What can hang from each mark
H: V
W: E V
F: U
D: V
Y: M Z
P: V
Z: A Y
V: D H P
A: C S T Z
M: Y
E: C
S: U
C: A E
U: F S
T: A

(in the rows, 128 means zero)
Known rows, with every way that one mark hangs from another
E(C(A(S(U) Z))): [153 141 143 149 141 142 112 149 114 114 114  90 190 117 144 128  94 106
 149 104 132 138 124 172 164 127 133 164  95 162 129 123 107 161 162  91
  60 133 142 109 114  96 120 122]
Z(A(T) Y(M)): [ 92 171 123 131 142 180 116 102 167  81  89  94 133 135 150  88 139 114
 178 102 171 134 108 190 144  73 145  91 134 160 156 123 120 128 120 130
 127  90 148 105 148 134 174 135]
Y(M Z(A)): [129 146 110 117 106 153  95  79 152  90 142  87 122 131 140 103 109 113
 123 114 149 169 141 152 117  78 141 106 113 152 189 134 146 123 140 132
 113 138 138 118 105 117 151 141]
Y(Z(A(C T))): [142 113 115  92 136 179  85  98 163  99 126  82 185 109 130 102 142  74
 115 120 171 142 108 138 113  46 157 146  91 166 186 145 171 125 115  79
  95 123 127 136 124 114 144 136]
Z(A(T) Y): [ 93 160 128 132 146 176 123 108 159 115  71 112 145 128 152 100 159 115
 164 126 174 132  95 180 134  76 137  95 117 151 133 127 131 113 106 120
 140  72 137 130 136 126 137 150]
Z(Y): [113 164 131 135 142 139 138 114 144 134  96 138 125 142 133 105 132 150
 142 134 137 143 118 166 132 116 126  88 125 132 117 131 104 129 134 131
 145 111 132 132 130 153 129 152]
Y(M Z(A(T))): [124 141 115 117 125 176  79  91 150  69 127  73 143 120 143  98 130  83
 142 102 156 141 126 157 115  52 154 129 114 161 194 133 150 125 124 129
  97 131 141 108 140 111 178 130]
F(U(S)): [116 130 106 153 137 117 112 150 120 122 103 135 113 147 133 121 115 171
 132 108 100 139 123 192 136  99 121 143 119 147 129 154 154 158 143 171
 138 115 114 118 147 106 164 102]
Z(A Y): [103 164 120 132 127 153 140  95 157 133  92 126 118 139 149 107 136 145
 149 141 162 161 111 175 136 100 125  73 118 141 129 126 127 112 122 122
 155  79 137 140 106 131 111 154]
Z(Y(M)): [108 173 124 137 137 139 133 110 155 103 112 123 121 150 128  88 111 146
 155 114 134 143 131 176 144 114 135  81 140 138 135 128  96 143 149 137
 130 123 140 108 141 159 168 138]
A(C): [143 115 121 103 129 138 131 131 148 122 147 124 166 126 112 122 123 117
 113 126 136 129 119 115 135 116 138 141 128 141 140 137 139 141 136  89
 113 130 122 132 126 136 135 116]
M(Y(Z(A(S)))): [151 152 116 114 115 137  95  83 118 124 129 120 155 121 142 122 111 112
 116 119 151 166 122 176 118  68 122 148  77 146 142 136 145 116 126 121
  97 110  70 134 116 121 131 153]
E(C): [134 120 144 127 109 132 113 145 143 120 145  99 135 130 146 132 139 122
 116 130 147 137 146 137 130 117  97 110  98 143 138 127 129 151 139 115
 131 141 143 106 112 134 128 125]
C(A(T) E): [111  90 122 113 121 144 125 123 110 101 142  98 155  68 103 115 122  79
 169 124  93 122  95 128 123 115 204 189 128 135 116 102 109 151 110 125
  90 122  98 120 165 126 124 122]
D(V): [129 145 119 125 134 128 113 123  98 140 130 171 135 129 153 135 125 123
 126 144 125 113 103 120 150 115 125 133 142 123 145 130 145 121  99 128
 104 133 144 116 120 131 121 120]
Z(A): [115 130 120 126 112 144 130 108 142 126 122 114 122 125 143 127 136 122
 134 129 156 146 121 131 129 118 127 116 122 135 143 125 145 113 118 125
 139  98 132 136 102 112 109 131]
W(E V): [142 138 156 154 114 137 113 136  73 117 148 162 135  94 116 146  97 110
 167 110 127  72 113 135 130  85 114 152 121 118 128 146 129 133 122 122
 157 117  88 123 133 138  95 134]
H(V): [134 140 144 120 107 119 121 138 102 106 123 136 118 154 151 131 135 148
 150 148 141  97 124 103 135 120 114 123 124 126 133 129 114 119 115 114
 110 143 133 128 123 136 108 136]
A(C(E)): [140  85 121  87 127 126 133 112 133 107 175 109 147  97 103 119 101 115
 110 128 108 151  99 111 124 132 168 169 128 125 130 128 115 156 119  98
  91 144 101 131 124 144 109 117]
V(D): [118 111 140 137 133  93 133 124 129 122 143 109 120 118 133 143 113 137
 130 162 116 140 127 114 118 106 149 139 158 127 119 146 124 127 120 133
 113 124 138 120 152 112 125 122]
Y(M): [124 138 124 128 121 129 123 127 138  94 145 113 122 136 126 115 110 123
 142 106 124 129 140 139 138 126 135 120 147 138 148 126 119 144 140 140
 113 141 137 102 140 135 167 114]
A(C(E) S(U) T): [146  99 132 113 182 135 114 131 106  69 143  75 177  79 116 112  94  87
 131 111 113 108  52 153 157  98 162 203 120 144 146 148 107 164 117  81
  45 132  86 119 157 136 137  97]
F(U): [145 120 111 160 133 129 114 133 114 104 120 127 113 112 146 123 114 145
 126 119 108 131 110 165 150 116 126 139 125 124 134 147 138 136 135 151
 141 106 127 126 146 106 147 123]
V(H P): [ 88 127 121 147 121 117  83 102 101 117 165 107 159 157 130 141 113 114
 116 120  83 147 100 136 140 147 114 140 134 139 100 125  93 129 120 155
 107  83 140 114 165 130 142 178]
A(T Z(Y(M))): [122 174 124 139 177 178 101 122 147  82  72 127 171 151 138  86 128 114
 171  78 148 133 121 184 134  90 165 126 142 149 123 131  93 139 126 134
  82 132 168  97 176 131 184 141]
D(V(P)): [110 142 114 135 138 125 109 112  87 148 150 167 147 158 133 136 115 126
 121 138 101 123  88 143 152 122 116 146 140 141 127 124 131 123  98 148
  89 119 150  91 138 141 112 136]
P(V(D H)): [117 117 137 156 107  51  87 111 116 113 164 127 138 118 164 124  76 114
 120 169  73 138 103  94 110 112 145 158 177 118 110 159 114 131  98 140
 126 110 119 121 179 112 146 130]
S(U(F)): [134 149 146 179 132 123 116 133 126 114 129 116 100 144 150 134 118 151
 136 141 137 137 121 139 151 102  99 105 151 125 138 126 124 144 134 141
 127 131 140 145 124 131 103 128]
W(V(H)): [133 149 153 150 107 113  66 115  79 102 157 121 141 113 145 153 108 113
 126  98 106 107 112 111 135 115 118 133 122 124 122 138 106 142 120 144
 136  99 117 125 145 141 138 165]
P(V(D)): [137 113 139 145 120  56 135 126 127 131 146 146 122 113 142 115  77 132
 134 169  94 127 113 107 100  94 147 160 173 125 121 157 134 126 102 128
 127 139 113 110 164 124 126 104]
E(C(A(Z))): [141 120 136 125 104 158 112 147 135 129 129 109 184 124 134 128 123 100
 148 112 135 157 156 137 129 129 150 150 100 155 114 108 121 155 146 105
  93 138 158 109 114  99 116 134]
Z(A(S)): [115 137 130 119 142 140 124 109 129 120 118 105 148 110 158 122 127 120
 126 116 163 133 120 149 136 116 120 152 105 136 126 124 143 115 116 106
 114  89 118 116 100 103 116 117]
W(E V(D H)): [112 127 162 176 112  94  65 119  62  92 179 124 142  94 137 173  76 104
 156 143  93  97  97 103 130  74 136 158 157 114 106 166 107 135 108 140
 137  83 101 128 170 116 114 157]
T(A(C Z)): [150 115 128 107 149 171 147 148 147 124 117 142 214 139 137 136 106 120
 111 128 166 138 149 130 129 136 150 172 131 156 132 105 122 138 119  80
  85 134 168 117 129  90 123 121]
M(Y): [149 136 119 132 105 120 124 131 116 131 135 152 127 139 114 142 123 134
 142 124 119 133 123 149 134 113 122 129 122 128 119 122 122 131 126 146
 123 123  92 135 149 149 135 137]
T(A(C S)): [134 120 142 102 159 151 151 145 139 118 131 115 216 113 140 132 101 113
 100 134 172 104 146 141 143 129 129 181 119 160 129 110 123 143 123  59
  96 112 125 102 127 110 141 104]
Z(A Y(M)): [ 96 175 117 129 120 157 131  93 166  98 105 108 116 147 147  95 119 144
 157 115 160 163 120 183 148 101 133  67 138 150 152 123 119 130 136 134
 141  94 147 114 115 140 148 144]
V(H): [104 132 128 141 119 121  77 115 112 107 146 111 143 134 150 139 126 110
 118 124 103 142 117 113 137 144 126 123 134 120 117 129 108 132 121 141
 125  99 134 140 144 118 149 158]

Rows
[ 76 110 128 153 129  80  84 101 108 111 176  89 151 149 134 157  96 126
 113 153  72 157  95 122 131 124 136 152 164 140  92 146  86 130 113 164
  95  76 145 105 188 114 139 170] => V(D H P)
[ 92 122 158 187 115  91  70 108  48 101 198 122 158 114 125 177  63 109
 154 139  71 105  79 126 132  78 124 171 158 131  87 159  89 135 105 156
 121  65 106 103 190 125 103 175] => W(E V(D H P))
[ 89 147 113 145 126 119  62  98  73 128 167 153 164 163 153 146 108 109
 112 137  78 132  74 132 163 137 112 144 150 133 113 123 109 124  93 158
  85  87 156 101 156 130 132 166] => D(V(H P))
[108 194 126 152 155 143 134 100 144  80  94  87 121 142 159  91  91 150
 161 109 158 148  90 221 182  97 112  84 129 156 160 141 103 133 152 117
 110  88 130 114 117 136 154 130] => Z(A(S(U)) Y(M))
[122  92 128  83 162 161 111 105 134  87 143  72 192  70 136 108 117  69
 123 104 156 132  74 137 133  91 173 213 106 145 134 127 135 140  89  72
  65  99  89 107 131 114 127 101] => Z(A(C(E) S T))
[122 108 133 132 154 129 122 129  86  86 128  79 164  61 115 113  97  82
 172 118  91 109  63 164 157 110 186 204 123 146 131 116  95 157 127 107
  56 116  78 119 161 119 127 113] => C(A(S(U) T) E)
[124 172 135 127 165 153 130 113 119 144  73 144 206 123 133  92 107 122
 159 108 134 152 122 178 140 125 176 160 110 141  76 113  94 135 143  93
  85 103 122 117 130 108 125 152] => C(A(S Z(Y)))
[124 120 157 118 133 161  99 156 126 102 123  73 211  86 143 118 142  65
 158 107 154  97 135 158 144  94 142 182  83 167 121 113 127 165 137  80
  93 115 118  85 150 117 158 111] => E(C(A(S T)))
[127  84 129  93 124 141 160 129 137 104 167 111 169  98 117 136  90 115
 105 149 133 137 121 125 127 140 162 171 132 146 137 100 105 155 110  87
  97 136 121 119 129 122 111 115] => T(A(C(E)))
[130 152 120 113 134 153  91  76 136  86 134  76 148 118 154  94  99 106
 113  99 159 161 141 167 124  80 139 144 101 153 175 138 140 123 139 109
  85 131 120 102 106 110 161 128] => Y(M Z(A(S)))
[107 155 116 108 145 187 116 105 187  73 106  90 174 135 136  79 131 104
 161 102 182 135 103 177 150  65 153 102 136 169 166 131 130 144 121  90
 112  90 147 108 143 144 179 121] => Z(A(C T) Y(M))
[132 142 123 112 141 148  99  82 126 122 121  94 153 107 157 108 119 104
 101 121 164 157 124 156 116  82 131 148  80 142 152 137 152 111 127 101
 100 117 106 124  95 101 125 143] => Y(Z(A(S)))
[123 150 144 133 138 188 103 143 151 117  76 108 208 124 142  98 145  93
 179 107 154 141 130 177 134  89 164 128  98 168 114 112 106 153 136 101
  97 118 161 104 150 120 142 154] => E(C(A(T Z(Y))))
[106 122 148 135 118  75 127 126  89 111 156 110 124 168 141 150 108 163
 146 176 110 115 100 111 126 103 125 150 154 143 107 142  94 119 106 134
  86 123 147  95 165 131  95 147] => H(V(D P))
[135  81 123  89 147 146 114 126 132  88 157  95 171  87 104 110 120  82
 128 117 120 124  85 118 122 103 182 189 129 137 134 131 118 155 100  97
  79 140 104 120 157 138 134 108] => A(C(E) T)
[144 128 116  99 162 152 131  98 137 116 123 138 174 127 111  92  94 128
 125 114 117 187  94 149 121 125 182 151 122 128 103 131  83 150 119 100
  73 140 127 132 126 141 106 146] => A(C(E) Z(Y))
[118 187 139 137 184 171 143 125 134  95  75 134 199 149 167  99  87 139
 140  97 170 142 157 204 141 130 141 144 131 158 109 101  75 139 131 108
  81 120 165  80 143 105 169 134] => T(A(S Z(Y(M))))
[135 102 115 114 120 139 129 112 103 123 139 131 157  91 105 115  93 105
 151 114  85 172 110 125 116 150 211 192 128 126  98 101  96 144 122 129
  69 137 116 128 132 105  93 139] => C(A(Z) E)
[133 109 126 104 147 137 123 111  88 121 134 121 187  81 116 110  87  92
 140  99  95 164 108 138 124 151 206 229 112 126  83 101  91 146 123 109
  47 130  99 111 127  98 101 127] => C(A(S Z) E)
[132 105 131 107 170 158 105 121  91 103 116 108 213  66 122 108 106  64
 159  88 102 134  95 143 122 122 219 251 111 136  86 104  95 146 108 103
  33 128 106 100 161  93 125 118] => C(A(S T Z) E)
[129 179 121 137 158 157 121 112 149 103  93 144 149 165 136  91 106 143
 152  93 140 162 134 177 133 120 152 104 141 138 118 126  89 137 141 136
  97 138 164 105 141 132 160 145] => A(Z(Y(M)))
[135 133 148 148 120 127 123 149 118 115 134  70 166 104 137 126 104 110
 151 127 131 121 117 169 174 120 117 139  93 164 149 123 113 167 165  87
  94 118 114 110 114 123 126 117] => E(C(A(S(U))))
[105 119 120  94 147 175 126  93 162  93 121  92 160  95 127  89 128 102
 142 126 155 154  65 160 133  78 177 136 115 151 138 130 116 140  95  90
 107  91 111 129 134 142 117 136] => Z(A(C(E) T) Y)
[148 150 120 113 163 163 127 116 159 133  95 152 191 155 124  94 111 132
 128 112 146 163 115 153 134 113 157 123 122 138 111 140 110 139 132  88
  96 127 150 131 125 130 127 147] => A(C Z(Y))
[151  87 119  90 169 166 103 127 128  90 140 112 199 101 109 111 114  80
 130  92 121 144  86 116 114 111 195 216 128 135 119 128 111 151  96  98
  43 148 128 119 159 113 130 116] => A(C(E) T Z)
[152 145 106 119  87 144 101  82 132 128 134 126 123 134 130 131 122 122
 129 132 141 173 123 165 112  67 128 112  92 145 156 132 149 112 126 142
 118 117  89 151 116 130 123 166] => M(Y(Z(A)))
[137 135 130 119 154 147 118 129 107 137 103 134 206 108 129 110 104  98
 144 100 125 139 134 144 132 139 180 202 111 139  91 108 116 132 137  97
  65 115 123 112 130  90 124 129] => C(A(S Z))
[125 122 154 157 126  80 121 113  81 128 173 117 130 125 117 162  86 145
 133 131  92 111 100 132 121  85 131 164 147 153 103 150 107 134 117 157
 111 104 117  76 174 145 102 147] => W(V(D P))
[131 133 134 120 172 169 101 141 108 118  85 123 233  96 132 112 129  72
 165  87 137 111 119 146 130 112 188 224 112 148  93 110 120 137 121  93
  50 112 129 102 160  86 149 119] => C(A(S T Z))
[118 144 127 118 159 148 138  98 104 128 100 130 189  98 122  89  86 111
 154 107 103 177 102 176 130 137 203 189 105 130  67 105  70 144 126 107
  64 112 103 114 133 118 107 153] => C(A(S Z(Y)) E)
[126 188 130 133 186 153 114 106 133 100  89 134 178 155 147  83  95 135
 144  76 145 153 132 190 141 119 147 141 127 135 106 130  82 141 146 119
  71 130 146  88 139 123 171 133] => A(S Z(Y(M)))
[105 130 154 167 114  73  69  99  69 105 188  99 147 131 136 175  84 129
 128 129  71 128  87 117 129 100 130 161 152 142  98 153  85 136 112 166
 106  79 128  89 187 136 125 178] => W(V(D H P))
[116 153 151 171 163 156  95 124 127  93  99  81 147 115 181 123 134 107
 145 112 185 119 100 168 154  63 101 149 129 143 141 125 144 133 107 115
  95  88 130 123 126 103 120 112] => Z(A(S(U(F)) T))
[111 146 114 120 128 153 136  95 126  96 121 126 152 116 106  80  78 121
 178  98  94 187 110 174 135 137 218 145 142 136 105  98  62 157 143 137
  76 135 129 107 144 135 131 147] => C(A(Z(Y(M))) E)
[124 165 118 132 132 163 136 117 135 147  78 154 178 136 118  99 118 130
 173 121 125 163 125 166 132 127 182 124 122 143  94 111  98 135 141 117
 108 110 143 132 132 119 117 162] => C(A(Z(Y)))
[135  88 133  88 179 144 108 123 118  88 150  88 202  72 120 107 108  76
 119 101 127 112  83 128 130 101 176 223 113 136 117 133 112 159 102  74
  53 130  87 101 157 129 144  99] => A(C(E) S T)
[141 101 137 115 159 127 162 138 112  85 153  89 177  90 130 131  62 120
 110 144 132 123  87 154 162 137 143 188 127 155 147 116  95 162 122  74
  68 131 102 116 128 121 114 104] => T(A(C(E) S(U)))
[141 134 127  94 187 148 125  97 128 115 118 128 201 113 125  84  83 119
 112 101 126 179  88 164 130 123 180 188 106 128  85 133  81 149 118  79
  46 125 108 113 126 132 116 138] => A(C(E) S Z(Y))
[150  94 129  88 196 160  95 121 115  87 133 103 230  87 126 103 104  71
 117  78 130 132  87 130 119 109 190 252 113 135 101 135 109 151  98  77
  18 141 107 100 154 108 137 103] => A(C(E) S T Z)
[126  89 110  84 112 142 134  94 145 102 169  95 139  96 118 117 103 108
 112 135 134 170  89 120 128 119 164 154 119 130 145 122 133 140 105  95
 101 112 107 133 100 127  93 120] => Z(A(C(E)))
[146 131 104  89 107 160  95  79 171  84 162  82 153 128 125  93  98 103
 110 111 158 169 135 142 126  72 152 121 115 161 204 144 156 138 145  91
  93 140 134 121 100 126 157 127] => Y(M Z(A(C)))
[134 122 163 163 121 103 118 132  77 110 161 143 128  82 121 162  78 122
 166 145 117  84 105 120 122  56 136 160 149 119 118 165 125 133 114 130
 140 109  93 117 154 124  91 129] => W(E V(D))
[141  95 130  87 157 125 127 112 116 105 169 101 173  86 117 110  89 102
  99 113 115 140  97 125 132 131 167 205 114 126 115 127 108 155 119  78
  64 132  83 112 124 136 121 107] => A(C(E) S)
[115 166 121 135 151 186 111 122 148  90  75 126 195 131 123  82 121  98
 198  85 131 138 120 183 143  99 201 140 141 160 117 108  94 150 140 123
  81 121 155  99 177 119 176 143] => C(A(T Z(Y(M))))
[136  87 110  77 130 171  93  77 148  82 158  70 166  80 119 100 118  67
 109 124 140 163  84 130 103  55 187 175  94 153 175 137 147 138  99  91
  75 132 106 133 124 121 123 135] => Y(Z(A(C(E) T)))
